(in the rows, 128 means zero)
Known rows, with every step that occurs:
peti/memu/nufa/dilod/fomuz: [135 137 130 129 147 154 118 133 113 126 108 147 142 112 111 127 116 104
 144 123 114 144 102 121 150  95 118 113 114 156 146  89 139 135 127 137
 120 130 139 127 141 160 119 118 123 127 117 181 132]
dilod/fomuz: [136 139 123 133 127 137 129 137 125 120 112 134 140 111 123 126  72 101
 141 144 132 106 131 160 136 111 117 130 137 122 143 122 146 133 110 124
 124 132 143 120 145 142 129 137 121 126 110 154 134]
nepo/pibes/dilod/fomuz/memu: [116 140 120 120 124 116 185 122 113 131 158 111 118 122 134 131 107  90
 158 153 150 123 120 153 131  96 119 129 126 123 146 123 165 136  92 110
 147 114 123 121 151 177 124 130 107 109 113 177 126]
peti/memu/nufa: [134 132 132 118 143 151 118 139 113 119 111 136 135 114 121 128 108 102
 135 131 119 143  97 120 144 160 123 112 128 129 151 118 128 130 139 157
  99 142 113 125 147 174 116 119 161 116 122 147 125]
dilod/fomuz/tizoli: [136 136 124 124 118 131 148 144 121 123 121 126 141 114 129 125 136  97
 149 159 141 120 133 165 140 106 119 132 134 135 142 122 143 134 103 130
 125 112 193 124 143 101 129 135 118 138 109 126 140]
guki/bibi: [154 138 130 122 132 141  98 148 123 128 114 122 173 114 116 127  68 125
 139 146 133 114 116 167 139 176 127 123 146 148 139 143 126 128 102 140
  88 131 111 125 136 169 140 133 177 127 112 159 143]
nepo/pibes/dilod/fomuz: [123 144 119 124 122 130 153 128 118 124 149 127 151 116 124 131  91 100
 154 137 139 104 117 148 135  98 117 129 104 127 145 121 173 136  93 102
 153 134 130 115 152 186 126 137 112  98 108 190 126]
tizoli/nufa/buzi: [126 153 130 137 156 107 115 139 133 135 124 139 144 127 130 121 137 112
 135 151 128 143 114 163 131 195 120 125 155 165 143 140 136 134 127 140
  99 138 122 125 155 154 121 124 134 104 120 118 151]
fomuz/tizoli/peti: [118 139 130 108 123 126 125 159 116 130 133 133 152 125 135 124 154  97
 148 169 143 131 127 173 129 177 132 130 158 140 151 142 124 131  88 142
  79 121 163 121 148 115 129 127 151 126 114  55 143]
pibes/tizoli/peti/memu/nufa: [133 135 131 105 140 142 109 152 113 123 127 149 143 121 128 128 149  97
 145 134 120 146 108 142 133 167 117 109 141 130 159 114 117 128 120 155
  87 146 156 121 153 160 121 105 171 107 120  77 123]
vuki/bokof: [137 137 128  78 137 137 112 147 113 114 127 123 138 112 121 123 114  93
 139 151 137 112 113 172 130 167 137 123 178 121 143 149 136 121 121 148
 101 132 121 118 138 168 128 132 143 123 109 153 139]
pibes/tizoli/nufa: [136 142 127 119 141  98 128 157 131 126 150 132 153 122 133 126 159 103
 146 154 129 113 135 186 138 186 121 121 166 128 149 138 140 124 115 142
 100 140 174 119 153 150 125 117 141 117 112  74 138]
dilod/fomuz/memu/pibes/tizoli/nufa: [142 148 122 121 135  95 165 145 136 127 149 145 122 132 138 133 159  94
 151  93 137 151 138 172 125 118 113 119 122 128 147 115 142 138 132 128
 122 125 197 124 157  89 118 108 111 131 114  64 127]
peti/dilod/nufa/buzi/vuki: [ 99 132 127 143 146 109 113 111 139 101 125 108 163 119 125 128 116  96
 142 131 118 122 102 128 123 167 149 129 138 148 134 121 175 136  98 134
  97 135 124  86 149 144 137 135 101 104 121 201 149]
pibes/dilod: [108 143 124 115 140 125 138 140 128 126 140 122 159 112 126 126 108  93
 153 147 133 101  98 156 144 183 124 125 148 133 140 150 168 129 110 121
 107 133 104 118 147 164 133 138 162  96 102 186 137]
nepo/pibes/tizoli/peti/pevu: [123 142 129 112 132 125 128 151 103 122 146 116 143 128 129 132 149  98
 148 161 136 129 127 152 127 166 127 106 121 118 151 158 128 128  68 146
 103 152 150 120 154 169 138 116 142 107 119  79 134]
nufa/dilod/fomuz: [132 142 127 135 137 142 123 135 116 129 114 137 148 112 114 125  94 102
 147 138 125 118 118 152 146 112 121 123 132 154 142 110 151 134 101 126
 119 125 141 125 138 142 130 133 117 132 109 187 143]
fomuz/memu/nufa/vatak: [122 128 129 137 144 141 157 139 117 130 111 150  89 116 128 124 150 104
 141 137 128 165 103 112 131 162 123 121 181 125 147 138 125 130 147 157
 105 114 117 132 144 154 129 124 152 124 124 146 138]
memu/pibes/tizoli/peti/dilod: [134 151 127 108 140 132 113 148 125 115 134 141 147 129 131 130 163  87
 149  84 128 138 107 157 125 174 119 106 118 130 148 102 176 138 105 138
  86 152 156 119 154 106 124 116 162 116 115  80 134]
nufa/vatak: [131 135 130 146 146 138 120 141 119 129 113 130 120 113 120 122 113 102
 139 145 129 128 113 149 134 184 126 123 151 120 144 144 135 129 115 143
 104 132 115 126 143 151 136 133 152 120 116 154 145]
peti/memu/pibes: [150 147 131 123 145 141 116 129 114 122 115 122 133 124 120 134  76  85
 135  72 132 155  98 142 134 165 122 110  52 132 143 117 137 143 128 144
 103 148 115 126 148 108 116 121 149 134 123 147 124]
pibes/nepo: [ 92 138 124 112 137 128 135 142 116 125 132 121 151 111 126 129 117  92
 139 147 132  85 112 188 143 181  99 121 157 114 145 149 145 134 109 127
 109 137 116 115 146 144 133 144 249 121 128 158 137]
nufa/tizoli/peti/memu: [114 140 134 129 152 133  85 141 106 135 129 118 143 126 125 126 120  92
 143 159 133 139 121 174 118 183 124 130 126 136 149 136 117 131 102 141
  81 143 113 124 152 152 129 114 151 122 122  86 137]
fomuz/dilod/nufa: [112 125 125 131 116  96 149 134 132 117 146 114 122 116 123 124 106  87
 146 154 128 119 118 131 126 157 116 131 159 139 141 132 174 136 103 138
  99  98 125 126 144 139 131 131  80 135 108 182 140]
dilod/nufa: [118 126 124 136 122 100 137 137 139 116 132 121 146 113 122 126  86  94
 137 145 124 105 119 133 131 167 118 129 151 121 140 132 143 132  99 138
  99 132 134 121 143 148 135 130  87 121 109 159 135]
nufa/dilod/fomuz/memu/pibes: [137 149 125 128 138 136 165 126 116 132 117 144 111 126 124 133 104  89
 149  70 137 171 107 131 131 104 118 118  93 154 141 107 147 147 122 131
 122 112 141 131 141  81 122 124 115 146 118 168 135]
buzi/vuki: [112 129 130 126 136 137 111 128 124 106 121 116 166 115 126 134  71 101
 145 144 132 110 119 159 131 171 161 133 152 122 141 154 143 125  94 140
  93 132 119  78 142 145 138 148 158 129 120 163 139]
peti/dilod: [127 137 130 121 146 136 119 137 120 114 124 108 143 117 124 124 116  95
 140 141 126 110 102 149 142 177 128 113 145 124 139 112 188 132 113 142
  95 146 104 123 145 163 123 135 153 122 116 159 140]
pibes/tizoli/nufa/buzi/vuki: [121 145 129 130 153 105 110 131 133 116 136 126 172 123 134 129 156 107
 150 144 126 133 123 178 126 184 147 129 157 154 144 150 139 126 106 138
 100 134 165  83 154 133 134 127 147 101 123 125 151]
vono/tafu: [128 148 129 127 129 134 128 142 113 131 125 130 147 116 125 132  53 101
 135  98 132 134  93 153 131 185 137 125 140 122 152 149 137 123 104 133
  94 136 120 129 143 160 126 132 166 130 114 150 150]
memu/nufa/bibi: [119 138 155 127 147 152 124 143 118 126  92 161 154 113 118 124 127 111
 135 122 112 146 112 108 134 157 121 114 170 162 146 140 129 130 142 152
 101 136 122 127 141 163 138 129 155 124 120 153 141]
rokaz/bokof: [124 136 127 130 126 116 131 136 128 132 126 124 156 115 121 125  91 100
 144 149 134 108 107 174 135 183 130 118 152 130 152 142 144 125  95 141
 101 120 115 121 147 178 136 139 153 128 116 130 136]
dilod/nufa/tizoli/peti/memu: [106 131 130 138 142 107  94 137 119 130 140 113 144 125 123 126 123  86
 142 156 127 131 123 155 114 173 118 133 124 131 146 126 119 133  98 138
  81 139 128 125 152 153 131 109 107 119 119  92 135]
memu/pibes/nepo: [103 147 122 110 138 134 142 137 124 122 125 143 147 117 126 136 108  87
 137  76 132 114 101 167 135 169  95 117 106 121 143 142 146 146 131 123
 114 141 122 117 147  94 129 141 252 127 129 152 131]
nepo/pibes/dilod/nufa: [105 132 120 127 115  92 158 128 130 120 170 115 157 116 123 131 107  92
 152 138 132 103 106 121 130 156 118 128 118 126 143 131 171 135  87 118
 128 133 120 117 150 188 132 130  79  94 106 198 127]
vono/bokof: [125 138 131  93 127 119 115 146 116 131 135 124 148 115 119 130  70 101
 140 143 128 109  96 150 133 182 137 123 155 123 155 145 135 124  95 131
  92 100 116 127 148 153 132 134 163 126 125 147 143]
buzi/vuki/bokof: [117 131 129  78 138 137 100 135 116 100 132 116 160 114 124 130 106  96
 144 145 138 107 116 176 124 159 168 132 178 117 141 159 136 119 112 144
  98 129 122  80 136 162 135 143 146 126 114 161 139]
nepo/pibes/tizoli: [156 141 126 116 120 128 143 139 106 124 143 120 142 119 126 132 121  98
 150 142 138 116 124 161 130 167 115 116 123 124 158 136 146 126  73 145
 132 140 172 118 149 170 131 125 137 111 119 144 132]
memu/pibes: [142 148 128 124 135 142 132 137 124 120 110 148 136 120 123 133  80  94
 138  69 134 146 103 132 130 167 120 119  94 136 142 135 145 140 128 141
 105 138 124 122 145  95 125 134 151 133 116 147 133]
peti/memu/pibes/dilod/nufa/buzi: [119 151 123 136 147  98 133 118 140 125 137 123 146 120 122 128 126  80
 145  81 123 151  80 117 130 167 105 116  64 164 137 113 158 148 123 121
 115 137 121 127 157 114 125 113 100  83 110 213 134]
nufa/buzi/vuki/bokof: [122 140 128  87 149 137  96 128 117 105 119 120 155 116 124 127 128  98
 142 141 135 126 106 168 118 166 160 131 172 145 142 157 133 123 115 145
 103 128 121  85 140 153 136 138 146 108 119 185 150]
guki/vatak: [191 133 133  76 129 142 114 144 128 124 113 115 101 116 119 127  77 120
 140 140 133 121 111 146 136 186 134 129 143 130 139 142 136 128 112 145
  94 136 110 127 141 161 129 133 168 127 114 151 141]
memu/pibes/tizoli/peti/dilod/nufa: [120 138 123 120 127  97 129 143 142 108 147 139 147 127 128 130 155  82
 146  78 122 131 111 133 118 160 111 114 115 125 144  93 174 142 103 132
  89 146 170 121 154 103 129 110  95 111 109  93 128]

Rows:
[139 150 131 115 144 137 103 140 112 125 122 135 139 131 124 134  87  87
 137  79 134 159 105 153 126 168 127 111  61 132 149 116 125 144 120 141
  84 150 113 122 152 105 115 116 156 127 122  86 124] => tizoli/peti/memu/pibes
[123 139 124 146 136 103 129 126 138 123 115 129 140 115 122 121 109  96
 136 144 123 127 108 126 125 178 110 128 142 156 140 132 139 136 105 138
 107 130 132 127 148 142 135 126  86 100 115 186 147] => dilod/nufa/buzi
[113 139 131 107 134 127 118 152 116 121 139 117 148 127 134 122 183  93
 149 160 136 126 114 165 136 175 131 118 151 136 144 109 173 134  97 142
  78 133 144 123 149 131 122 125 152 124 115  73 142] => fomuz/tizoli/peti/dilod
[ 97 138 130 128 138 147 104 150 121 130 116 175 143 118 131 127 149 111
 145 132 126 152 117 127 108 176 116 140 191 151 151 151 116 127 130 143
  82 133 132 121 149 151 136 123 162 118 117  70 144] => memu/nufa/tizoli/peti
[131 149 122 116 129 127 152 135 120 124 140 122 149 118 127 130 161  82
 158  95 141 142 105 155 146  95 116 118  53 142 140 104 161 146 118 110
 132 118 181 125 152  82 119 121 126 122 106 151 125] => peti/memu/pibes/dilod/fomuz/tizoli
[112 147 126 109 147 133 130 131 114 124 130 120 144 121 123 136 114  80
 135  80 131 121  96 174 140 166  98 107  69 118 145 125 141 147 131 128
 111 147 113 121 150 106 121 129 251 127 135 154 123] => peti/memu/pibes/nepo
[120 141 126 124 139 134 110 139 125 116 124 135 146 122 127 125 116  99
 143 142 130 110 126 167 129 111 122 123 142 121 142  91 175 137 106 117
 102 144 131 118 151 150 121 127 126 114 111 101 133] => tizoli/peti/dilod/fomuz
[113 144 122 108 114 119 146 147 111 133 161 140 157 126 135 129 161  98
 161 159 149 127 128 166 126 110 126 133 118 139 152 122 149 138  77 106
 123 120 173 116 155 142 125 125 119 104 109  86 131] => nepo/pibes/dilod/fomuz/tizoli/peti
[101 128 125 154 127 106 128 132 132 124 131 127 143 110 122 126 118  95
 145 139 126 120 122 128 114 172 110 146 164 138 138 150 139 130 110 135
 106 127 146 126 144 139 144 129  87 124 111 157 147] => dilod/nufa/tizoli
[113 136 151 127 148 144 153 129 120 123 103 141 125 119 125 122 157 101
 142 124 116 152 119 107 133  93 115 111 168 152 142  98 161 138 147 141
 117 125 129 132 144 160 129 120 129 130 122 152 138] => peti/dilod/fomuz/memu/nufa/bibi
[128 134 123 128 130 122 165 131 120 128 124 115 110 118 133 126  87  91
 146 156 143 125 134 165 132 107 119 129 153 119 141 123 141 133 106 130
 123 112 136 126 145 139 127 130 114 136 116 146 135] => dilod/fomuz/memu
[108 131 126  93 134 109 115 121 126 100 142 110 140 118 123 125 143  90
 149 144 132 130 108 150 109 146 151 135 178 156 139 149 160 129 112 141
 101  99 129  89 141 143 136 133  93 118 114 210 151] => fomuz/dilod/nufa/buzi/vuki/bokof
[105 142 130 120 139 131 126 152 109 128 129 125 150 126 124 125 184  98
 153 168 132 140 125 149 143 122 132 112 124 154 138 137 130 135  90 135
  93 121 166 127 144 119 136 120 119 131 110  92 146] => nufa/dilod/fomuz/tizoli/peti/pevu
[ 93 135 129 125 140 137 130 147 118 136 123 159 119 124 136 127 158 104
 149 143 132 167 120 130 105 169 119 140 203 145 152 151 114 130 127 147
  83 119 130 126 150 149 134 117 153 125 121  66 144] => fomuz/memu/nufa/tizoli/peti
[119 130 128 115 134 140 165 139 119 125 115 145 109 116 133 127 126 103
 142 135 129 157 105 114 134 158 122 122 182 132 149 135 130 129 138 159
 103 117 119 127 143 159 122 127 153 130 122 137 133] => fomuz/memu/nufa
[110 131 125 114 136 138 154 140 123 118 121 154 113 124 136 126 148 102
 145 132 128 152 115 122 126 103 120 120 176 127 148  92 155 136 134 138
 103 124 130 125 151 158 116 119 132 120 119  91 129] => tizoli/peti/dilod/fomuz/memu/nufa
[114 126 126 155 142 107 128 131 133 116 131 118 121 115 119 121 141  93
 138 133 117 119 106 122 132 168 119 119 145 114 136 109 173 135 118 139
 101 137 120 128 145 156 133 123  91 114 113 170 141] => peti/dilod/nufa/vatak
[147 141 131 107 134 124 106 142  95 131 153 109 146 131 127 131 124  88
 146 158 138 129 124 179 126 168 124 110  91 120 162 116 125 130  69 145
 103 150 149 118 157 177 119 107 145 108 127  82 122] => nepo/pibes/tizoli/peti/memu
[133 140 127 126 127 136 143 142 113 132 124 130 148 115 120 123 162  97
 156 151 135 132 122 155 149 108 121 126 129 164 143 112 148 136  94 131
 121 105 193 129 137 103 130 130 112 143 110 158 145] => nufa/dilod/fomuz/tizoli
[118 146 127 110 140 121 151 149 114 123 133 123 120 133 136 133 167  83
 150 115 138 161 121 150 123 166 125 102 116 122 143 156 124 137 102 150
  88 136 155 125 154  97 137 110 152 125 116  64 132] => fomuz/memu/pibes/tizoli/peti/pevu
[143 149 127 115 130 134 120 140 114 125 126 140 140 132 128 133 128  85
 144  83 142 163 119 159 127 109 120 116  48 137 145  97 126 148 114 127
 105 132 172 124 153  68 114 111 127 135 118  70 123] => dilod/fomuz/tizoli/peti/memu/pibes
[117 125 126 156 133 107 131 136 132 122 127 131 124 112 119 122 112  96
 137 140 123 119 117 126 126 173 119 128 152 115 140 135 136 132 112 139
 103 128 130 127 143 143 139 128  94 116 112 163 141] => dilod/nufa/vatak
[ 94 136 125 132 134 138 137 142 120 133 118 171 120 121 136 127 149 106
 150 140 133 160 131 133 103 119 111 144 193 143 149 135 116 132 129 131
 101 116 148 125 151 138 132 118 130 125 117  68 140] => dilod/fomuz/memu/nufa/tizoli/peti
[119 131 124 121 116  92 131 138 126 113 164 119 147 128 128 129 153  90
 148 135 126 108 121 140 120 156 116 116 131 119 150  94 176 135  70 134
 103 148 162 117 154 174 127 112  79 102 116 102 127] => nepo/pibes/tizoli/peti/dilod/nufa
[103 127 127 148 142 104 113 138 133 117 137 129 127 122 123 121 153  93
 139 142 120 124 115 130 122 172 124 119 155 114 139 107 162 136 110 134
  82 139 120 125 149 154 132 119  95 107 113 116 141] => tizoli/peti/dilod/nufa/vatak
[130 138 129 113 132 127 112 146 108 130 134 114 146 127 130 125 138  88
 146 172 141 134 133 186 135 121 127 123 101 130 150 104 122 136  93 132
  97 127 167 123 151 122 117 113 129 129 117  67 128] => dilod/fomuz/tizoli/peti/memu
[121 129 125 123 129 141 169 137 123 123 110 154 108 114 132 128 112 104
 143 131 130 151 118 118 131 100 114 126 172 126 146 117 133 132 139 142
 122 114 141 126 146 153 122 127 127 128 118 140 128] => dilod/fomuz/memu/nufa
[135 136 129 121 135 148 136 142 106 129 119 135 142 117 118 125 181 100
 153 135 125 155 106 129 154  95 118 116 109 166 145  90 137 136 121 143
 120 111 189 132 140 124 118 116 117 139 116 153 136] => peti/memu/nufa/dilod/fomuz/tizoli
[115 155 126 106 147 127 119 137 122 128 144 134 157 126 128 133 118  81
 151  79 134 143  89 151 134 171 125 112  67 137 144 124 153 143 122 119
  94 147 101 119 156 122 119 118 167  99 109 131 122] => tizoli/peti/memu/pibes/dilod
[111 135 129 139 140 154 123 141 119 126 107 160 135 109 124 127 138 112
 144 122 122 148 107 112 120 170 110 138 183 150 145 153 130 126 144 151
 107 129 136 127 145 155 137 130 156 124 117 145 146] => memu/nufa/tizoli
[102 137 125 133 142 123 142 130 118 130 134 117 112 128 137 124 151  91
 152 153 138 137 131 165 113 109 118 135 169 129 142 108 164 137 108 124
 107 119 135 128 151 137 129 120 116 131 117  97 141] => nufa/tizoli/peti/dilod/fomuz/memu
[132 142 127 109 131 124 113 158 121 128 133 141 153 121 132 125 133  93
 150 156 134 114 131 186 123 189 121 122 166 126 156 140 129 125  82 140
  84 139 166 115 151 134 135 119 164 111 112  66 137] => pibes/tizoli/peti
[ 90 135 121 145 123 100 147 128 126 127 166 122 150 115 123 130 138  95
 157 131 132 120 110 117 114 161 107 143 135 142 141 150 162 134  96 116
 131 128 133 122 150 179 142 129  80 101 108 189 139] => nepo/pibes/dilod/nufa/tizoli
[ 90 150 127 115 153 132 110 136 110 131 135 136 147 127 127 136 145  82
 142  80 133 138 105 181 118 173  93 123  86 129 147 135 126 146 127 120
  99 146 123 119 155  96 127 121 252 125 136 100 131] => nufa/tizoli/peti/memu/pibes/nepo
[130 150 126 128 144 113 160 133 121 134 134 149 118 132 128 133 126  97
 147  75 136 176 118 143 132 105 122 118 102 156 140 104 146 148 137 128
 117 115 145 130 147  90 114 117 103 148 118 120 135] => tizoli/nufa/dilod/fomuz/memu/pibes
[102 128 126 126 130  98 116 141 137 111 146 121 151 123 126 125 128  91
 140 144 121 109 114 137 125 168 124 123 154 119 140 101 172 137  97 133
  76 143 121 118 150 157 127 120  91 111 111 107 135] => tizoli/peti/dilod/nufa
[ 97 144 122 107 139 123 172 131 118 128 133 129 122 122 134 136 123  81
 142  87 141 134 104 169 131 163  98 117 118 119 143 141 144 147 128 129
 114 124 118 121 147  87 127 136 245 136 133 148 130] => fomuz/memu/pibes/nepo
[126 137 125 128 140 127 159 129 112 136 125 118 115 121 125 125 110  92
 151 153 135 140 121 157 140 109 123 124 148 147 143 113 144 134 101 132
 119 105 134 130 138 136 128 127 112 143 116 175 141] => nufa/dilod/fomuz/memu
[129 152 128 130 153 110 114 127 136 114 130 146 166 129 133 135 151 107
 149  84 127 156 114 160 118 176 144 125 116 160 144 143 140 136 119 136
 102 137 172  84 156  92 131 123 145 109 124 120 145] => memu/pibes/tizoli/nufa/buzi/vuki
[111 126 125 135 131 102 132 132 137 107 139 107 144 115 122 124 118  90
 139 136 119 101 107 127 136 165 120 121 144 118 135 103 184 134 105 138
  96 141 122 123 146 159 128 128  85 119 111 167 136] => peti/dilod/nufa
[127 134 129 111 130 144 121 149 112 123 122 151 140 121 128 127 158 101
 144 139 129 153 118 137 135 107 122 121 124 137 153  98 117 134 127 140
 100 127 171 125 152 138 114 110 138 120 118  70 123] => dilod/fomuz/tizoli/peti/memu/nufa
[131 139 125 131 139 138 126 131 127 112 119 121 141 115 123 125 102  98
 142 136 127 105 120 156 141 106 120 121 135 121 137  93 186 136 114 124
 119 141 131 122 147 154 123 134 122 122 112 160 135] => peti/dilod/fomuz
[125 138 126 126 128 101 142 153 130 127 145 135 149 124 134 125 172 109
 146 162 139 127 144 178 142 119 124 132 146 138 141 122 140 134 122 127
 112 118 192 124 150 120 118 124 103 135 111  61 139] => dilod/fomuz/tizoli/nufa
[130 137 125 122 127 132 145 142 121 115 127 114 140 117 129 123 162  93
 150 150 136 118 124 160 146 103 120 123 128 133 138  97 181 137 106 129
 121 121 183 125 145 113 123 133 117 135 110 133 138] => peti/dilod/fomuz/tizoli
[ 83 137 122 135 123  98 125 135 123 132 168 139 156 124 128 131 144  97
 157 144 136 127 121 133 102 167 113 145 145 142 148 147 145 135  85 113
 105 132 129 116 155 175 139 120  93  95 110 115 139] => nepo/pibes/dilod/nufa/tizoli/peti
[ 98 136 118 123 125  87 180 126 143 122 157 125 131 119 131 132 121  77
 153  84 135 136  97 115 126 151 112 125 110 131 137 128 166 144 119 119
 112 119 125 123 150 108 130 123  92 113 104 180 127] => fomuz/memu/pibes/dilod/nufa
[114 151 121 109 122 124 143 149 127 128 142 159 159 126 135 131 163  90
 160 100 144 143 120 161 126 112 118 130 102 147 145 120 148 145 110 107
 109 118 182 118 154  74 125 123 136 112 102  75 131] => memu/pibes/dilod/fomuz/tizoli/peti
[104 144 122 108 121 119 138 152 127 131 147 141 162 120 135 125 168  93
 159 158 144 115 130 175 132 121 122 134 145 141 145 127 147 135  95 109
 103 117 175 117 153 113 130 126 135 106 100  79 136] => pibes/dilod/fomuz/tizoli/peti
